Each row was made from one walk, in order. Every step used is in the known rows, and no mark comes twice. Write each row's walk.
Known rows:
dila/vavas: [ 0.325 -0.254  0.080 -0.745 -0.225 -0.497 -0.910 -0.429  0.666 -0.549
  0.092  0.570  0.735 -0.473  1.472  2.420  0.006  0.303 -0.088 -0.349
  0.425 -0.231 -0.753  0.263]
vomodi/garig: [ 1.281  0.519  0.784  0.877 -1.469  0.843 -0.566  1.548  0.781 -1.706
  1.032  1.047 -0.054  1.665  2.875  7.462  0.065 -1.359  2.233 -2.947
  0.338  0.231 -1.325 -1.555]
dila/gepil/zisug: [-0.826 -0.702  0.381  0.038  2.040  0.203  0.414 -0.748 -0.150  2.008
  0.656  0.471  0.816  0.567 -0.641  2.214  0.493  1.039 -0.148  0.978
  1.095  0.106 -0.583  0.689]
gepil/dila/garig: [ 0.799 -0.212 -0.259  1.959 -1.230 -1.978 -0.454  0.897  0.487 -1.139
  0.740  0.567 -0.686  0.081  2.053  2.120 -0.065 -5.087 -1.481 -0.193
 -1.022 -0.292 -0.032 -1.219]
gepil/dila/vavas: [ 0.003 -0.353 -0.462 -0.951 -0.292 -1.131 -1.082 -0.858  0.946 -0.760
  0.408  0.260  0.286 -0.790  0.377 -1.360  0.320  0.963 -0.365  1.680
  0.245 -0.654  0.015  0.748]
vomodi/garig/dila/vavas/zisug/gepil: [-1.654  0.008 -0.762 -0.550  1.173 -0.101  0.337 -1.532 -0.852 -0.306
  0.202 -0.499  0.193  0.598 -0.989  0.216  0.680  3.418  2.207  0.831
 -0.853  1.216  0.842  1.490]
vavas/dila/garig/fati: [ 1.953  0.456  0.734  1.325 -1.973 -0.125 -0.766  1.469  0.441 -0.518
 -0.423  0.658 -1.071  0.899  1.557  0.984 -0.904 -4.400 -0.794 -1.561
 -0.076 -1.271 -0.191 -2.392]
gepil/dila/garig/fati/ruval: [ 2.701  1.217 -0.253  1.428 -2.627  0.640 -1.006  2.351  0.243 -0.170
 -0.776  1.744 -1.311  0.618 -0.339  0.456 -1.755 -3.484 -1.416 -1.135
  0.281 -0.529 -0.907 -2.033]
mevaki/gepil: [-0.324 -0.267  0.222 -0.761 -0.157 -0.662  0.395  0.000  0.948 -0.254
  0.978  1.256 -0.153  0.221  1.455  1.960  0.365 -0.670  0.099 -1.713
  0.400  0.204 -1.697  0.807]
fati/garig/dila/vavas: [ 0.335  0.257 -1.131 -2.071 -0.765  0.322 -1.010  0.887 -0.110 -0.585
  0.111 -0.736  0.527 -0.779  1.268  2.959 -0.565  1.154 -0.981 -1.342
 -0.375  1.530  0.288 -0.169]
zisug/gepil/dila/vavas: [-1.000 -0.404 -0.662 -0.810  0.397 -1.150 -0.576 -1.633  0.337  0.143
  0.736  0.125 -0.132 -0.840 -0.304 -4.363  0.168  2.431  0.149  2.838
  0.325 -0.514  0.320  1.454]
ruval/fati/garig/dila/vavas/zisug: [-0.209  0.086 -0.850 -1.912 -0.070  0.941 -0.058  0.742 -1.335 -0.447
 -1.227 -1.062  0.682 -0.649 -1.192  0.559  0.441  2.250  0.750 -0.207
 -0.203  0.863  0.851  0.130]
gepil/zisug/vavas/dila: [-0.621 -0.629  1.110 -0.036  0.808 -0.040  0.270 -1.274  0.776 -0.522
  0.670 -1.215  0.168 -0.613 -0.089 -4.175  0.557  0.882 -0.090  0.712
  0.057 -0.909  0.605  0.696]
vavas/zisug: [ 0.071 -0.539  0.920 -0.118  0.462 -0.670  0.901 -0.568  0.091 -0.690
 -0.830  0.732  0.690  0.386  0.913  3.673  1.142 -1.218  0.288 -1.449
 -0.051  0.049 -0.394  0.518]
ruval/fati/garig: [ 1.687  0.514  0.593 -0.362 -2.136  2.063 -0.176  3.540 -0.823 -0.616
 -0.280  0.207 -0.332  0.052  1.927  3.437 -0.471 -0.905  1.037 -2.815
  1.219 -0.229 -1.014 -2.433]
vavas/dila/gepil/zisug: [-1.100 -1.015  0.672 -0.460  1.828 -0.537  0.280 -1.117 -0.198  1.901
  0.817 -0.082  0.442  0.394 -1.520 -1.780  0.793  1.159 -0.154  1.719
  1.221 -0.799  0.604  0.667]
zisug/vavas/dila/gepil: [-0.877 -0.245  1.031 -0.581  0.850 -1.257 -0.058 -1.966  0.432  2.236
  0.888 -0.182  0.112 -0.152 -0.595 -4.240  0.340  1.004  0.047  0.827
  0.801 -1.163  0.827  0.272]
ruval/fati/garig/dila/gepil: [ 0.241  0.650 -0.743 -1.820 -0.445  0.808 -0.485  1.700 -1.644  2.402
  0.255 -0.238 -0.049  0.262 -0.016  3.254 -0.581  0.768 -0.362 -1.824
  0.552  1.594  0.251 -1.138]
mevaki/gepil/zisug/vavas: [-1.551 -0.464  0.147  0.116  1.653  0.896  1.044 -1.295  1.198 -0.247
  0.998 -0.730  0.362 -0.555 -0.493 -2.748  0.289  2.344  0.537  0.859
  0.058  0.151 -1.186  1.885]
fati/garig: [ 1.368  0.284  0.703 -0.283 -1.443  1.051 -0.002  2.285  0.351 -0.925
  0.030  0.345  0.034  0.112  2.708  4.377 -0.263 -1.278 -0.044 -2.719
  0.837  0.020 -0.751 -1.739]
vomodi/garig/dila/vavas/zisug: [-0.568  0.028 -0.687 -1.057  0.465 -0.099 -0.283 -0.768 -0.132 -1.180
 -0.217 -0.521  0.820  0.548 -0.472  3.626  0.839  1.885  1.535 -0.344
 -0.939  1.170  0.568  0.924]
zisug/gepil/dila/garig/fati/ruval: [ 1.805  1.151 -0.373  1.569 -2.047  0.587 -0.450  1.729 -0.307  0.589
 -0.492  1.693 -1.682  0.612 -0.964 -2.318 -1.782 -2.106 -0.942 -0.096
  0.260 -0.497 -0.592 -1.454]

Which walk is each row?
[-0.339 -0.592  0.621  2.331  0.173 -1.029  0.232 -0.255  0.433 -0.981
  0.868 -1.195 -0.297 -0.456  0.484 -2.814  0.048 -2.941 -0.728  0.796
 -0.986 -1.074  0.781 -0.722] : gepil/zisug/vavas/dila/garig
[-1.758 -0.919 -0.470 -1.181  1.400 -1.390  0.565 -2.212  0.779 -0.579
 -0.129  0.041  0.444 -0.693 -2.337 -5.156  1.592  2.914  1.081  3.305
  0.179 -1.044  0.357  2.457] : mevaki/gepil/dila/vavas/zisug
[ 0.318  0.374 -0.127  1.780 -0.323 -0.116  0.390  0.001 -0.094 -0.011
 -0.829  0.476 -1.143  0.815 -0.619 -2.569 -0.286 -1.832  0.105  1.545
 -0.488 -0.849  0.353 -0.537] : vavas/zisug/gepil/dila/garig/fati
[-1.045  0.409 -0.571 -0.725  1.281  2.340  0.301  0.496 -1.140  1.987
  0.388 -1.970  0.393 -0.593 -1.786 -1.828 -0.522  3.549  0.400  0.772
  0.324  1.218  0.363  0.146] : ruval/fati/garig/dila/gepil/zisug/vavas
[-0.492 -0.670  0.344 -0.600  0.928 -0.729  0.322 -1.467  0.241 -0.702
 -0.876  0.312  1.130 -0.294 -0.346  0.833  1.117  1.121  0.832  0.671
  0.116 -0.583  0.054  1.167] : dila/vavas/zisug
[-1.354 -0.275  0.475  0.450  2.275  0.690  0.606 -1.689  0.450  1.873
  0.709 -0.739  0.854 -0.206 -0.961 -1.529  0.146  2.415  0.260  1.589
  0.564  0.005 -0.471  1.165] : dila/gepil/zisug/vavas
[ 2.174  1.232  0.619  1.474 -2.333  0.823 -0.684  1.585  0.395  0.000
 -0.719  0.761 -1.201  0.198 -0.609 -3.065 -1.897 -2.569 -0.907 -1.468
  0.195 -1.190 -0.320 -2.104] : zisug/vavas/dila/garig/fati/ruval
[-0.896 -0.540 -0.292  2.238  0.338 -2.178  0.825 -0.642 -0.487 -0.549
  0.298  0.177 -0.816  0.054 -0.051 -2.224  0.675 -2.851 -0.288  1.940
 -1.169 -0.497  0.910  0.118] : vavas/zisug/gepil/dila/garig
[-1.201 -0.555  0.040 -0.171  0.927 -1.392  1.019 -1.699 -0.238  0.039
  0.003  0.198 -0.429 -0.049 -0.652 -3.498  1.227  0.933  0.391  1.903
 -0.156 -0.198  0.715  1.659] : vavas/zisug/gepil/dila
[ 0.859 -0.532  0.708  1.598 -1.402 -2.218 -0.390  0.884  0.166 -1.023
  0.703  0.428 -0.650  0.148  2.226  1.541  0.124 -5.659 -1.201 -1.459
 -0.745 -0.961  0.480 -1.809] : vavas/dila/garig
[ 2.192  0.761  0.389  1.731 -1.825  0.642 -0.602  1.904  0.538 -0.495
 -0.484  1.154 -0.667  1.094  2.301  4.958 -1.287 -4.516 -0.778 -2.287
 -0.241 -0.325 -1.310 -2.251] : dila/garig/fati
[-1.698 -0.683  0.179 -0.329  1.596 -0.741  0.891 -2.227 -0.526  0.346
 -0.467  0.224  0.487 -0.241 -0.961 -2.441  0.981  2.678  1.229  1.770
  0.238 -0.381  0.293  1.859] : dila/vavas/zisug/gepil
[-0.491 -0.145 -0.693 -1.835  0.462  0.051  0.150 -0.234 -0.446 -0.679
 -0.957 -0.946  0.920 -0.654 -0.554  1.364  0.624  1.915 -0.090 -0.166
 -0.599  1.008  1.012  0.756] : fati/garig/dila/vavas/zisug
[ 2.902  1.363  0.253  1.511 -2.612  1.084 -0.794  2.804  0.108 -0.045
 -0.911  2.099 -0.918  0.886  0.486  3.461 -1.966 -3.893 -1.177 -2.804
  0.397 -0.220 -1.473 -2.433] : dila/garig/fati/ruval
[ 1.033  0.887 -0.233  1.653 -1.144  0.403  0.321  0.863 -0.559  0.375
 -1.273  1.332 -1.397  0.641 -2.325 -3.692 -1.040 -1.303 -0.338  0.888
  0.122 -0.710  0.076 -0.746] : vavas/zisug/gepil/dila/garig/fati/ruval
[-0.801 -0.715 -0.078 -0.846  0.917 -1.279  0.132 -1.819  0.475 -0.856
 -0.708 -0.051  0.699 -0.624 -1.314 -2.607  1.399  1.712  0.552  2.569
  0.032 -0.911  0.764  1.598] : gepil/dila/vavas/zisug
[-0.760 -0.400 -0.776 -1.785  0.958 -1.090 -0.044 -1.523 -0.335 -0.428
 -0.827 -0.384  1.040 -0.461 -0.525  2.226  0.939  1.190 -0.516 -0.214
 -1.053  1.327  0.689  1.729] : garig/dila/vavas/zisug
[-0.435 -0.199  0.585  0.522  1.172  0.991  0.536 -0.854  0.853 -0.464
  0.367 -0.876  0.644 -0.531  0.701  0.207  0.084  0.975 -0.066  0.000
 -0.133  0.248 -0.796  0.914] : gepil/zisug/vavas
[-1.354  0.111 -0.835 -1.447  0.569  0.926  0.602 -0.003 -2.041  0.454
 -0.765 -1.077 -0.033 -0.618 -1.751 -2.755  0.272  3.845  1.393  0.961
 -0.196  0.862  1.024  0.760] : ruval/fati/garig/dila/vavas/zisug/gepil
[-1.253  0.161 -0.535 -0.696  1.784  1.543  0.474 -0.521 -0.160  1.749
  0.675 -1.873  0.614 -0.523 -1.135 -1.129 -0.407  3.203 -0.447  0.815
 -0.044  1.353  0.532  0.785] : fati/garig/dila/gepil/zisug/vavas
[-1.525 -0.134 -0.487 -0.586  2.313  0.409  0.356 -1.788 -0.059  2.093
  0.814 -1.338  0.871 -0.392 -0.976 -0.312 -0.124  2.455 -0.928  0.832
 -0.424  1.620  0.200  1.801] : garig/dila/gepil/zisug/vavas
[ 1.339  0.788 -0.768 -1.783 -1.926  1.371 -0.607  3.055 -1.310 -0.304
 -0.119 -0.520 -0.321 -0.108  1.892  5.401 -0.662 -0.936 -0.760 -3.885
 -0.310  2.205 -0.215 -1.555] : ruval/fati/garig/dila
[ 0.817  0.390  0.628  1.910 -0.408  1.011 -0.162  0.407  0.698 -0.359
 -0.211 -0.838 -0.710  0.361 -0.196 -3.081 -0.848 -1.854 -0.318  0.623
 -0.316 -1.277  0.130 -1.357] : gepil/zisug/vavas/dila/garig/fati
